Each row comes from the steps of one path. Every step used is in the known rows, and no mark comes twice. Write the path behind each row, first mark first.
Known rows
dubun tadu: [-26.5  -7.1 -13.9   8.1  16.2  18.3 -34.9   8.3  -6.7   9.1 -10.7 -17.7
   6.4 -20.4  -9.9   5.4 -14.0  -5.8   0.9  -1.3   9.2  34.1 -12.4  16.4]
miger kurepot: [-14.2 -15.8  -0.1 -15.5  -5.9  -2.5 -23.6  -0.3  -4.0 -19.3  -9.1  -1.1
  -5.5  -4.4  14.5 -22.9   3.6 -33.6  -5.4  10.2  16.4 -15.3  39.2  10.3]
levagu fike kurepot tavu: [  7.9  24.1  33.9 -17.6  14.8  -2.4 -14.6 -15.7   6.5 -36.3  -8.0   9.4
  -3.5   5.9  -3.7   6.2 -24.2 -23.9  -5.9  12.5   3.8   3.0   8.2  14.3]
geken fike kurepot miger levagu dubun: [ -0.3   9.7 -37.9 -22.9 -18.2  -9.9  58.3 -38.6 -47.7  11.0  31.8  29.3
  -0.3   0.5  28.4 -19.1   0.8 -19.8  14.7   2.6 -37.0  22.4  27.3   0.4]
dubun kurepot fike tadu: [-21.1  -8.5  -5.3   1.6   9.0  -6.5  17.8 -16.1  -4.0  -7.0  -5.5  22.7
 -18.1 -11.8  40.3   9.0  -5.5 -43.0  12.5  -1.0   6.6  16.0  24.8   0.4]
geken fike tadu: [-17.8   7.0  10.0 -17.4   8.0   4.7  -4.2 -15.8 -10.9  -5.9   4.3  -5.2
 -10.0   9.6  16.5  -8.5  -6.5 -37.1   9.9  18.2   6.9  18.3  38.1  11.0]
tadu dubun levagu fike kurepot: [-13.2  14.3   5.8  -7.5   7.8   2.7 -38.6 -38.2 -18.8 -26.6 -15.4   6.3
 -15.9  -7.3  -6.3  -2.4  -8.7 -36.4   2.1   1.6  12.6 -30.7  20.5  13.2]
miger kurepot fike: [ -6.1 -21.9  -5.6  -3.5  -0.9 -14.3   6.5 -23.3 -30.8 -22.6  -7.0  19.3
  -2.8 -11.6  26.5 -12.8   3.1 -45.1   3.2   5.2  11.7 -11.9  45.7  -4.0]
geken fike tadu dubun: [-19.9  20.4  11.4 -16.1  14.9  17.6 -17.1 -35.3 -34.9   0.7 -25.5   9.5
   4.3  28.5  17.7 -24.7 -25.2 -15.4   1.4  21.3  31.9  16.8  24.9   0.3]
tadu dubun levagu: [-42.2  -3.0 -20.1  -2.6   6.7   9.3  -7.8 -32.6 -33.1  12.4 -22.2  12.4
 -13.6 -21.9   5.9 -32.3 -18.3 -13.2   0.8  -7.6   2.8   6.2   4.7   0.4]
tavu kurepot fike tadu dubun levagu: [-45.9 -17.0  -7.3  -6.0  11.5   4.4  -1.6 -49.7 -36.2  -8.3 -30.3  20.6
 -18.9 -10.9  25.4 -29.1 -11.9 -33.1  11.7  -7.8   3.7   4.3  31.7  -0.8]
levagu fike: [  2.0   8.4   6.3  -4.4  35.6   3.4 -33.4  -3.4  -9.8   3.4   2.3 -15.5
 -17.3 -20.5   5.1   7.4   4.4  -9.5  14.0 -10.4   1.9 -18.1  20.6  12.8]
miger levagu: [-13.8  -8.4 -45.4  -7.5  -5.9   7.0  43.3   2.1 -33.9  13.4  -1.0 -10.5
 -14.0 -23.7  25.9 -29.7  -7.2 -10.8  -7.5  -8.4  -8.4  20.0  18.0  -2.0]
fike tadu dubun kurepot: [-23.7   9.5  -4.3 -12.8  21.1   6.7 -13.9 -12.2  -7.3  10.8 -23.6  34.8
 -14.6   8.0  31.3  -7.6 -18.3 -20.2  -1.0   1.0  27.4   5.1  -1.6   2.1]
levagu dubun kurepot: [ -8.2  -2.6 -29.3 -19.8  18.1 -14.9   5.9  -3.3   3.3  34.5  23.8  36.9
 -15.4  -8.0  25.4   0.8   2.4 -21.5   8.6 -12.6 -18.1   1.0   0.1  10.8]
fike tadu dubun levagu miger kurepot: [-52.5  -0.6   5.3  -3.3 -17.5   9.4 -27.4 -16.0 -41.4 -26.2 -15.7  24.1
  -7.9 -22.9  36.2 -42.4  11.3 -48.2   2.1  -1.4  46.0  -1.1  37.9   4.7]
levagu fike tadu dubun kurepot: [-18.1  16.6   2.5 -12.1  39.2   4.7 -30.2 -12.4 -11.0   6.1 -20.4  25.9
 -21.0   3.3  33.4   0.1 -12.7 -20.3   5.2  -2.3  26.2  -7.8   2.8   6.8]
tavu kurepot dubun levagu fike: [-21.9  -8.8   4.0  -6.0  38.0   3.7 -29.1 -34.6 -21.3   1.2 -10.7   2.1
 -34.5 -26.4  19.7 -20.1   5.1 -29.7  18.5 -12.0  -6.1 -38.0  34.4  12.2]
levagu dubun tadu: [-24.4  -5.4 -27.1   2.1  16.3  10.5 -28.7  -2.6  -5.1  29.5  10.3 -12.9
  15.1 -15.2  -0.1   5.0  -7.1  -3.3   9.3  -4.8 -14.1  43.4 -10.7  22.5]
levagu dubun: [ -6.3  -2.5 -24.4 -12.8  -0.1  -3.7   2.8 -15.3  -1.8  35.6  22.0   6.0
   4.4  -2.4  13.1  -8.1   0.9  -3.7  13.3  -6.6 -24.1  19.6  14.9  11.9]
fike tadu: [-25.7  -2.0   3.8  -1.1  -5.8  13.3  -7.0  -3.0  15.2  -1.4  -9.9 -14.0
  -8.5  -3.2  19.6  -1.4  -9.5 -20.3   8.5   6.1   8.2  27.4  24.7  10.9]
miger kurepot fike tadu dubun: [-23.9   3.1   7.1  -3.1   3.7  11.7 -14.3 -39.8 -33.4 -16.1 -38.5  14.4
   6.7  17.3  35.5 -23.6 -20.1 -26.4   0.7  16.8  37.0  12.0  34.1  -4.2]
tavu kurepot miger levagu: [ -8.0 -15.9 -27.2 -15.2  -6.3   3.4  62.0 -13.5 -45.5  -6.2  -1.2  25.8
 -18.3 -14.1  33.5 -24.6   2.4  -3.9  11.4 -14.9 -15.0  12.0  30.0 -10.8]
tavu kurepot miger levagu fike: [  1.9  -0.3  -8.5 -12.8  28.2   1.3  15.5 -12.6 -44.4  -9.8   3.4   4.1
 -28.1 -24.8  29.7  -5.3  12.2  -6.5  21.8 -20.4 -14.1 -16.2  35.4   1.0]
geken fike tadu dubun kurepot: [-18.4  14.9   0.3 -22.9  30.2   2.0 -11.4 -21.7 -23.5   7.4 -13.3  39.2
 -16.2  17.3  29.0 -12.2 -17.1 -30.3  -0.6   9.9  27.5  -1.0   8.7   1.8]

Which path is each row?
[-24.2   2.5  10.6   1.8 -18.4  16.2  -7.7 -22.4 -28.9  -4.5 -20.1  33.1
   0.6  -3.8  40.6 -48.9   0.3 -33.9  -3.0  14.7  52.2 -11.8  35.1  -4.5]
levagu miger kurepot dubun
[-26.2  -3.9 -46.6   3.8   5.1  11.8  16.8  -8.8 -33.5  25.1  13.2  -2.6
  10.1 -26.5  18.2  -3.7  -7.1   1.6  13.7  -9.2 -28.8  58.4 -10.4  12.7]
kurepot miger levagu dubun tadu
[  7.7  12.3  13.3  -9.1   4.8   1.0 -35.2 -18.2   1.9 -26.9  -2.5  -2.0
  -9.8   0.1  -9.0  13.1  -1.5 -32.7   2.2   4.0  14.5 -28.7  24.3  15.3]
levagu fike kurepot
[-35.0   1.8   4.3   3.3  19.0   7.0 -26.9 -13.3   0.2  -8.3  -3.4 -24.9
 -29.6 -32.1  22.6   3.2   2.3 -32.5  20.1  -7.7  -9.2   5.8  29.8  19.4]
dubun levagu fike tadu
[ -2.7 -13.5  16.1 -15.7   2.8   1.7  14.5 -22.2 -16.1 -13.7  -4.5  44.4
 -11.5   2.4  11.7  -1.1   4.0   1.0  25.6 -11.3  -3.8  -1.0  28.5  -5.4]
tavu kurepot miger
[ -9.0   0.0  23.0 -22.3   7.3  -4.7  -5.5   0.1   1.5 -28.9 -13.3  10.4
   0.6   2.7  14.0 -23.4 -19.6 -27.4 -12.8  15.9   5.2  14.0  19.2  10.3]
miger kurepot tavu
[-31.2   4.8  20.6 -13.6  -4.3  -3.9  -1.8  -3.9 -23.9 -31.7  -5.0  28.9
  -5.6 -24.9  22.7 -34.1  -5.6 -38.8  -7.2   0.8  18.0  18.3  16.8   6.1]
dubun levagu miger kurepot tavu
[-30.7  -2.0 -10.5  15.3  14.0  28.8 -25.5 -13.8  -9.7  18.5 -25.2  -5.7
   9.8 -10.7   6.9 -12.9 -25.2  -7.5  -1.7  11.8  20.8  28.6 -11.5  11.2]
kurepot dubun tadu
[-19.5  -6.3 -14.3  -1.5   7.1 -12.9  19.4 -23.5  -4.8   6.2   7.9  25.0
 -13.0  -7.6  46.2   8.0  -1.8 -40.8  18.8  -2.4  -8.1  21.5  26.0   4.2]
levagu dubun kurepot fike tadu
[ -2.8 -12.3 -19.7  -3.0  19.5 -18.8  25.5 -17.3 -26.0   4.1   3.5  44.7
 -16.4 -19.4  27.3   5.7  -1.8 -35.2   7.8 -10.4   3.6  -6.8  14.3  -9.5]
dubun kurepot fike
[-49.6  19.4   1.2   0.2  -2.5  14.1  -6.4 -29.4 -66.9  -0.9  -1.6  38.4
  -9.8 -24.6  26.1 -36.6   4.6 -32.9  10.2 -10.4  42.0  17.8  19.8  -4.3]
geken fike tadu dubun levagu miger
[ -7.8   9.0  10.3 -21.0  26.7 -10.1  12.8   4.2   7.3  -2.0  -3.0  36.7
 -13.4  -5.3  16.5  -4.2 -25.2 -17.0  -8.8   0.2  -3.6  19.7 -14.3   5.1]
dubun kurepot tavu
[-52.7  -0.7 -12.7   0.9   0.8  13.6  -9.9 -34.4 -23.2   4.8 -26.9   3.6
 -15.0 -18.0  16.8 -28.2 -20.1 -21.1   4.7  -2.4   3.6  20.3  12.4   4.1]
fike tadu dubun levagu
[  7.2  22.1  30.1 -31.7   3.8  -7.3   6.6 -24.6  -8.5 -35.7  -0.8  25.1
   2.9  22.8  -7.8  -9.4 -30.0 -37.0 -14.3  27.0   4.7  11.1  14.0   8.0]
geken fike kurepot tavu
[-19.6  16.9   5.2  -3.8   6.8   7.4  17.6 -26.1 -20.6  -0.7 -15.7  59.7
 -10.9   0.0  32.1   3.6 -14.7  -2.4  19.0  -2.3  13.5  18.5  -3.2  -9.0]
fike tadu dubun kurepot miger
[-13.3  23.2  13.0  -2.9  22.1   5.4   2.5 -25.6 -24.1  -4.6 -13.2  52.3
 -17.3  -5.5  34.1  10.9  -9.3  -4.5  25.7  -5.5  11.3   4.7   0.7  -4.5]
levagu fike tadu dubun kurepot miger
[-48.8  -4.9 -15.8   6.0   2.5   6.7   5.2 -46.6 -37.2   0.1 -26.6  12.7
 -13.4 -21.9  23.4 -25.4 -17.9 -29.1   8.5  -3.1   2.6  18.3  17.7  -2.2]
kurepot fike tadu dubun levagu
[-11.5  26.8  25.7 -19.2  45.9   0.0 -13.0 -12.1  -4.6  -9.0 -21.3  29.8
 -12.7   7.5  30.3  -4.1 -32.1 -15.8  -4.2   5.0  11.6  17.6 -10.0   7.9]
levagu fike tadu dubun kurepot tavu
[-15.9 -23.0   9.5  -7.5   6.6  -2.0   5.5 -26.0  -6.8 -18.4 -13.1  10.4
 -12.7   3.9  32.5  -0.8  -0.6 -37.8  17.5  -1.0   8.5   8.1  50.3   1.7]
tavu kurepot fike tadu
[ -9.6  -5.9 -54.2 -14.5  -6.2  -3.6  43.1 -12.0 -26.5  37.1  24.3  -2.5
  -2.1 -14.2  32.5 -25.8   1.1  -8.0   5.4 -10.4 -35.9  29.2  19.2   6.2]
miger levagu dubun
[-50.8   8.3  -5.0  15.2  -9.2  12.3   6.1 -32.4 -64.0  -2.4 -11.0  42.8
  -7.1 -36.3  35.0 -29.8   4.0 -30.1  14.0 -18.9  41.2  23.0  15.9 -10.9]
kurepot fike tadu dubun levagu miger
[-20.0  19.3  -4.3  -3.7  20.4  23.0 -14.4 -24.0 -35.4   1.0 -31.2 -12.4
  -7.1   3.9  34.7 -21.0 -19.4  -5.1   3.2   4.2  22.8  13.9  21.9   2.8]
miger levagu fike tadu dubun
[ -2.6  19.3 -18.9  -5.5  34.0   4.0  17.9 -17.4 -55.3   2.6  -4.4  20.4
 -26.3 -25.9  39.2  -6.9  -0.4  -3.6  14.9 -15.9  -2.6  -9.4  10.2  -4.2]
tadu dubun kurepot miger levagu fike
[-16.2   8.0  15.4   1.1  20.3  11.6 -31.3  -4.2   8.1  -7.3  -4.8 -26.5
 -18.0 -12.8  22.9  10.1  -0.1 -21.3  17.8  -0.5   5.7   6.6  29.7  18.1]
levagu fike tadu
[-17.9  -3.9  10.8  -8.1  15.1  12.8  -7.3 -43.9 -31.8  -8.9 -39.8  22.4
   2.2  24.9  31.4 -18.6 -19.8 -16.2   7.4   6.3  32.8   9.8  35.7  -6.0]
tavu kurepot fike tadu dubun
[ -1.8   5.2 -23.1  -5.3  27.7   3.8   4.6   0.8 -36.1   5.0   4.9 -23.6
 -24.0 -32.3  24.4  -9.4   5.4 -12.3   6.0 -14.9 -10.8  -9.2  25.2   7.6]
miger levagu fike
[-11.6  21.7  13.9   0.5  -4.5   5.2  -3.9 -49.0 -32.3 -29.6 -12.4  38.2
 -11.2 -11.4   2.3   5.9  -8.4 -14.6  20.6  -0.6   2.5 -10.2  11.3  -1.8]
tadu dubun levagu fike kurepot miger
[-47.8   4.1  -9.5 -10.0   9.9   8.9  -9.3 -42.2 -38.7   1.5 -18.4   8.7
 -16.1 -10.0  14.2 -32.8 -18.6 -31.6   5.6   5.4   3.2  12.8  20.4   4.9]
geken fike tadu dubun levagu
[  5.9  19.6  20.2  -1.2  -7.2   2.6   0.4 -30.3 -12.9 -31.6   0.4  31.3
  -8.1  -7.6   1.2  20.3  -0.9 -11.7  22.5   0.2   3.0  -9.5  16.4   1.4]
levagu fike kurepot miger
[ -5.5  -1.4 -15.9  -3.5  25.3 -10.3  17.7 -33.2 -42.7   7.1 -13.9  54.1
  -8.3  -5.0  30.7  -4.8 -13.6 -25.8   4.0  -5.7  19.6  -6.0   7.3 -14.4]
tadu dubun kurepot fike
[-12.5  -1.2 -36.5  -1.6 -15.6   7.5  69.4 -10.0 -44.8   4.0   1.8  15.5
 -12.5 -27.6  32.1 -21.0  -5.0   1.0   8.4 -10.1 -17.0  30.6  13.4 -12.0]
kurepot miger levagu
[-37.5  14.8   0.4   1.8 -20.2   9.0  10.1 -39.3 -57.1  -5.6   5.6  51.2
 -11.8 -25.3  20.4 -39.9   5.7 -49.6   5.8  -1.8  40.5  -5.7  22.9  -5.6]
geken fike kurepot dubun levagu miger
[ -9.6  26.2  28.0 -16.2  17.6  -0.3 -18.2 -34.3 -12.9 -34.6 -22.1  16.3
  -5.8   2.7  -1.3  -8.9 -32.0 -26.1  -8.4  10.5   4.4   1.2   3.0  11.7]
tadu dubun levagu fike kurepot tavu
[-27.3 -17.1  -8.4   5.1 -10.0 -13.1  11.0 -25.1 -57.5 -24.9   2.5  39.1
  -9.0 -38.4  35.3 -24.8  17.5 -56.6   9.6 -10.2  25.0  -9.1  43.7  -7.9]
dubun levagu miger kurepot fike
[-29.4  10.4  11.5   2.2  -3.8  15.1 -11.9 -36.1 -49.4 -17.7 -32.8  29.7
   9.7   7.9  42.7 -27.8  -9.6 -27.9   4.3   8.5  56.0  15.8  34.0  -8.7]
levagu miger kurepot fike tadu dubun
[-22.0   8.4   3.1   2.6   7.3  15.6  -3.4 -40.6 -32.5  -1.0 -36.4  15.5
   7.5  13.8  29.8 -15.9 -25.7 -11.7   4.2  10.8  31.1  23.7  21.0  -7.6]
kurepot fike tadu dubun
[-26.7 -17.0  -0.1   0.5  23.9  24.0 -33.5 -17.6  -9.3   7.5 -29.5   2.4
   2.4   1.9   8.7 -16.4 -17.0 -13.1   2.4   7.6  23.0  12.6   5.2  12.6]
tavu kurepot dubun tadu
[-51.6 -10.9 -11.8   0.8  -0.7   2.6  -7.3 -45.4 -38.5 -14.9 -29.5  12.4
 -14.2 -19.2  29.8 -33.8 -13.1 -44.0   5.1   3.0   8.7   6.9  31.6   1.2]
miger kurepot fike tadu dubun levagu
[-17.5  21.3  19.1 -19.7  29.1   2.2   1.9 -10.6  -0.8  -6.0 -24.2  36.5
  -6.7  13.3  28.1 -12.0 -37.6 -15.1  -9.0   9.5  13.8  30.7 -13.0   3.6]
fike tadu dubun kurepot tavu
[-43.7 -10.7 -20.6   5.9  -5.2   9.4  12.8 -37.3 -16.9  18.0 -15.6  11.7
 -20.9 -31.2  18.2 -38.2 -15.3 -26.5   3.7   0.2  -6.4   1.3  12.7   1.1]
kurepot dubun levagu
[ -1.3  11.6  11.7  -2.6 -29.8   3.6  20.6 -28.8  -8.0 -26.5  -3.9  41.3
   0.6  -1.4  -1.6   9.2  -8.7 -10.1  14.1   5.6   3.2   7.3  12.1  -4.9]
fike kurepot miger
